What can hang from each mark
dide: mumapon
vizim: zigize
zigize: vizim
rupo: dide
vudav: lizaf
mumapon: dide lizaf
levib: vudav
mamu: potu
lizaf: mamu mumapon vizim zager

Each row was made from one small tree. The marks that hang from a mark follow it in brackets, in alphabetical order. Every link used is in the known rows. Write each row's tree.
Known rows
rupo[dide[mumapon[lizaf[mamu[potu] zager]]]]: [ 2.09,  1.55, -2.59,  1.03,  3.85, -1.34, -3.32, -0.26,  3.49, -5.61,
  0.88,  3.67,  0.26, -2.46, -4.20,  2.68,  3.31,  2.92, -3.49]
mumapon[lizaf]: [ 1.29,  2.09,  0.08,  3.23,  4.02,  1.18, -2.12, -0.60,  2.98, -2.22,
  0.72,  5.27, -1.08, -2.97, -0.64,  0.11, -0.37,  3.89, -5.30]
dide[mumapon[lizaf[mamu vizim[zigize] zager]]]: [ 2.50, -0.06, -0.60,  1.50,  5.25,  1.14, -4.30,  4.09,  3.65, -4.88,
  1.23,  1.93,  1.25, -3.30, -2.60,  2.54,  1.59, -0.20, -3.49]
mumapon[dide lizaf[mamu zager]]: [ 2.22,  2.32,  0.18, -0.63,  4.35,  1.34, -2.99,  0.37,  2.71, -4.46,
  1.06,  4.16,  0.98, -3.21, -1.93,  2.76, -2.87,  3.26, -3.95]
levib[vudav[lizaf[mamu[potu] zager]]]: [ 0.49,  2.67, -0.26, -0.54,  5.68, -1.81, -1.78, -1.40,  4.22, -3.85,
  1.13,  4.16,  1.41, -1.11, -2.49,  1.84,  3.77,  3.18, -5.21]
dide[mumapon[lizaf[mamu]]]: [ 2.83,  0.14, -0.65,  4.02,  4.57,  0.19, -3.40, -0.54,  3.13, -3.77,
  1.11,  3.80, -0.13, -3.48, -0.89,  0.92,  0.73,  3.57, -4.57]
zigize[vizim]: [ 1.30,  4.10,  0.94,  3.21,  3.78, -0.65, -1.89, -0.52,  1.73, -0.74,
  0.48,  4.70, -1.18, -2.14, -1.62, -0.56,  0.12,  0.76, -5.10]
vudav[lizaf[mamu vizim zager]]: [ 2.37,  1.96, -0.17, -0.80,  4.59, -0.24, -3.42, -0.93,  4.32, -3.69,
  0.99,  2.93,  2.09, -2.48, -1.67,  2.60,  1.70, -0.49, -4.44]
lizaf[mamu vizim]: [ 3.01,  1.90, -0.60,  2.81,  4.28, -0.49, -3.37,  0.29,  1.85, -2.26,
  1.18,  3.70,  0.54, -2.76, -1.42,  0.53,  1.79, -0.62, -4.80]
vudav[lizaf[mamu[potu] mumapon[dide] vizim[zigize] zager]]: [ 0.46,  2.53,  0.59, -0.98,  4.55, -0.22, -4.31,  4.27,  5.17, -7.24,
  1.31,  3.45,  3.08, -1.23, -4.55,  3.65, -0.52, -2.61, -3.71]
dide[mumapon[lizaf[mamu zager]]]: [ 3.08,  0.25, -0.78,  0.93,  4.69,  0.30, -3.48, -0.45,  2.98, -3.81,
  0.89,  3.07,  1.18, -3.59, -1.87,  1.65,  0.80,  2.94, -4.13]
mumapon[dide lizaf[mamu vizim[zigize] zager]]: [ 1.58,  2.03,  0.40, -0.03,  4.92,  2.25, -3.81,  4.78,  3.41, -5.47,
  1.38,  3.03,  1.10, -2.98, -2.68,  3.62, -2.03,  0.12, -3.36]
lizaf[mumapon vizim[zigize] zager]: [ 1.41,  1.70, -0.45,  0.31,  4.43,  0.82, -3.65,  3.77,  2.17, -2.88,
  0.76,  3.65,  2.62, -2.13, -3.25,  1.53,  2.25, -3.48, -4.11]
levib[vudav[lizaf]]: [ 0.28,  2.17,  0.37,  2.53,  5.54, -0.23, -1.38, -2.38,  3.56, -1.75,
  0.91,  5.29, -0.15, -1.85,  0.09,  0.97,  2.57,  3.77, -5.75]
rupo[dide[mumapon]]: [ 2.19,  1.39, -2.26,  3.56,  3.41, -0.86, -2.69, -1.68,  0.73, -2.17,
  0.54,  4.87, -1.15, -3.02, -1.84,  1.19,  3.16,  2.33, -4.65]
mumapon[dide lizaf[mamu[potu] vizim[zigize] zager]]: [ 0.79,  2.68,  0.43,  0.15,  4.61,  0.94, -3.56,  5.67,  4.04, -6.65,
  1.35,  3.25,  0.56, -2.19, -4.36,  2.60, -2.01,  0.34, -3.65]
mumapon[lizaf[vizim[zigize] zager]]: [ 0.99,  1.73,  0.14,  0.89,  4.69,  2.07, -2.94,  4.05,  3.60, -3.47,
  0.80,  3.41,  0.33, -2.76, -2.28,  1.78,  0.55,  0.04, -4.25]
rupo[dide[mumapon[lizaf[mamu[potu] vizim zager]]]]: [ 2.87,  1.32, -2.43,  1.26,  4.08, -1.37, -4.23,  0.35,  4.16, -6.16,
  0.98,  2.75,  0.77, -2.37, -4.71,  3.00,  3.42,  0.02, -2.74]

Which tree is each row?
[ 3.57,  1.53, -1.01, -0.28,  4.45, -0.50, -4.37,  0.02,  2.28, -3.27,
  0.98,  3.20,  3.91, -2.31, -2.98,  1.87,  2.57, -3.50, -3.66] | lizaf[mamu mumapon vizim zager]
[ 2.25,  2.22,  0.71, -0.22,  4.30,  1.72, -3.35,  0.55,  3.09, -4.13,
  0.71,  3.98,  0.60, -2.99, -2.45,  2.27, -3.62,  0.53, -3.67] | mumapon[dide lizaf[vizim zager]]
[ 2.79,  0.00, -0.12,  4.32,  4.50,  0.51, -3.75, -0.23,  3.43, -3.48,
  0.77,  3.49, -0.58, -3.31, -1.43,  0.27, -0.04,  0.79, -4.23] | dide[mumapon[lizaf[vizim]]]
[ 2.41,  2.42, -0.04,  2.13,  3.92, -1.33, -4.37,  1.25,  2.65, -5.58,
  1.31,  4.47,  1.92, -1.59, -4.02,  1.06, -0.99, -2.41, -3.95] | lizaf[mamu[potu] mumapon[dide] vizim]
[ 3.53, -0.23, -0.52,  4.15,  4.83,  0.11, -4.32,  0.16,  3.72, -4.23,
  1.21,  2.85,  0.35, -3.35, -1.39,  1.15,  0.91,  0.63, -3.82] | dide[mumapon[lizaf[mamu vizim]]]
[ 2.76,  1.50, -0.23,  3.32,  4.61,  0.65, -3.59,  0.33,  3.82, -3.59,
  1.27,  3.64,  0.33, -2.93, -1.10,  1.23,  0.74,  0.63, -4.21] | mumapon[lizaf[mamu vizim]]
[ 1.38,  2.13, -0.87,  0.22,  4.46, -0.91, -3.93,  4.72,  3.02, -4.92,
  1.19,  3.21,  3.00, -1.36, -4.83,  1.49,  3.32, -3.48, -4.06] | lizaf[mamu[potu] mumapon vizim[zigize] zager]
[ 1.76,  1.76,  0.05,  2.41,  4.62,  0.86, -4.55,  4.67,  2.15, -4.74,
  1.55,  3.92,  2.16, -2.27, -2.66,  2.39, -0.54, -2.88, -3.74] | lizaf[mamu mumapon[dide] vizim[zigize]]
[ 2.99,  0.61, -0.71,  1.40,  4.65, -1.04, -4.09,  0.81,  4.29, -5.68,
  0.98,  2.42,  1.03, -2.61, -4.06,  1.11,  1.13,  0.12, -3.69] | dide[mumapon[lizaf[mamu[potu] vizim zager]]]
[ 1.30,  1.84,  0.62,  2.92,  4.71,  2.05, -3.72,  4.95,  3.62, -5.13,
  1.61,  3.70, -0.11, -2.82, -1.70,  2.74, -2.07,  0.80, -3.90] | mumapon[dide lizaf[mamu vizim[zigize]]]
[ 1.81,  2.18,  0.38,  2.36,  4.21,  1.23, -2.97,  0.34,  2.83, -4.34,
  1.30,  4.85, -0.28, -3.18, -0.94,  1.92, -2.98,  3.90, -4.45] | mumapon[dide lizaf[mamu]]
[ 1.01,  1.99, -0.70,  3.30,  4.36, -1.01, -3.99,  4.78,  3.16, -4.73,
  1.42,  3.92,  1.71, -1.33, -3.84,  0.53,  3.20, -2.93, -4.45] | lizaf[mamu[potu] mumapon vizim[zigize]]
[ 3.83, -0.04, -0.76,  1.20,  4.92,  0.22, -4.42,  0.08,  3.59, -4.45,
  1.00,  2.20,  1.69, -3.42, -2.38,  1.99,  1.03, -0.06, -3.43] | dide[mumapon[lizaf[mamu vizim zager]]]
[ 2.98,  2.11,  0.33, -0.38,  4.61,  1.34, -3.90,  0.95,  3.36, -4.95,
  1.16,  3.26,  1.50, -3.05, -2.46,  3.16, -2.72,  0.26, -3.26] | mumapon[dide lizaf[mamu vizim zager]]
[ 2.41,  0.48, -0.43,  1.21,  4.34,  0.74, -2.90, -0.83,  2.70, -3.21,
  0.44,  3.74,  0.16, -3.46, -1.88,  0.88, -0.18,  3.18, -4.51] | dide[mumapon[lizaf[zager]]]
[ 1.41,  2.34,  0.42, -1.05,  5.85, -1.34, -3.91, -0.36,  5.07, -6.32,
  1.39,  3.72,  3.93, -0.62, -4.04,  3.49,  0.86, -1.94, -3.32] | levib[vudav[lizaf[mamu[potu] mumapon[dide] vizim zager]]]
[ 1.96,  2.89, -0.38, -1.08,  3.73, -1.16, -3.53,  0.69,  1.90, -5.25,
  0.97,  4.66,  2.70, -1.77, -4.39,  1.45, -0.91, -0.01, -4.22] | lizaf[mamu[potu] mumapon[dide] zager]
[ 2.06,  2.49,  0.01, -0.98,  3.77,  0.59, -3.14, -0.41,  0.98, -3.22,
  0.52,  5.11,  2.31, -2.53, -2.80,  1.71, -2.09, -0.04, -4.29] | lizaf[mumapon[dide] zager]
[ 1.72,  0.15, -0.16,  1.84,  4.91,  1.57, -3.62,  3.69,  3.45, -4.09,
  0.76,  2.57,  0.34, -3.19, -2.69,  1.62,  0.66,  0.07, -3.87] | dide[mumapon[lizaf[vizim[zigize] zager]]]
[ 0.96,  2.49,  0.06,  2.54,  4.20, -0.45, -4.23,  5.33,  2.73, -6.06,
  1.51,  4.21,  1.53, -1.52, -4.26,  1.60, -0.39, -2.67, -4.01] | lizaf[mamu[potu] mumapon[dide] vizim[zigize]]
[ 0.47,  2.54,  0.62,  3.11,  4.44,  0.82, -3.49,  5.55,  4.19, -6.45,
  1.60,  3.95, -0.84, -2.10, -3.34,  1.83, -2.03,  0.98, -4.10] | mumapon[dide lizaf[mamu[potu] vizim[zigize]]]
[ 2.65,  1.96,  0.51,  2.60,  4.46,  1.23, -3.89,  0.83,  3.49, -4.69,
  1.39,  3.98,  0.21, -2.99, -1.52,  2.22, -2.77,  0.97, -3.71] | mumapon[dide lizaf[mamu vizim]]
[ 1.30,  2.12,  0.30, -0.43,  4.32,  1.41, -3.97,  4.32,  1.76, -4.23,
  0.86,  3.95,  2.52, -2.24, -3.58,  2.48, -1.41, -3.25, -3.65] | lizaf[mumapon[dide] vizim[zigize] zager]
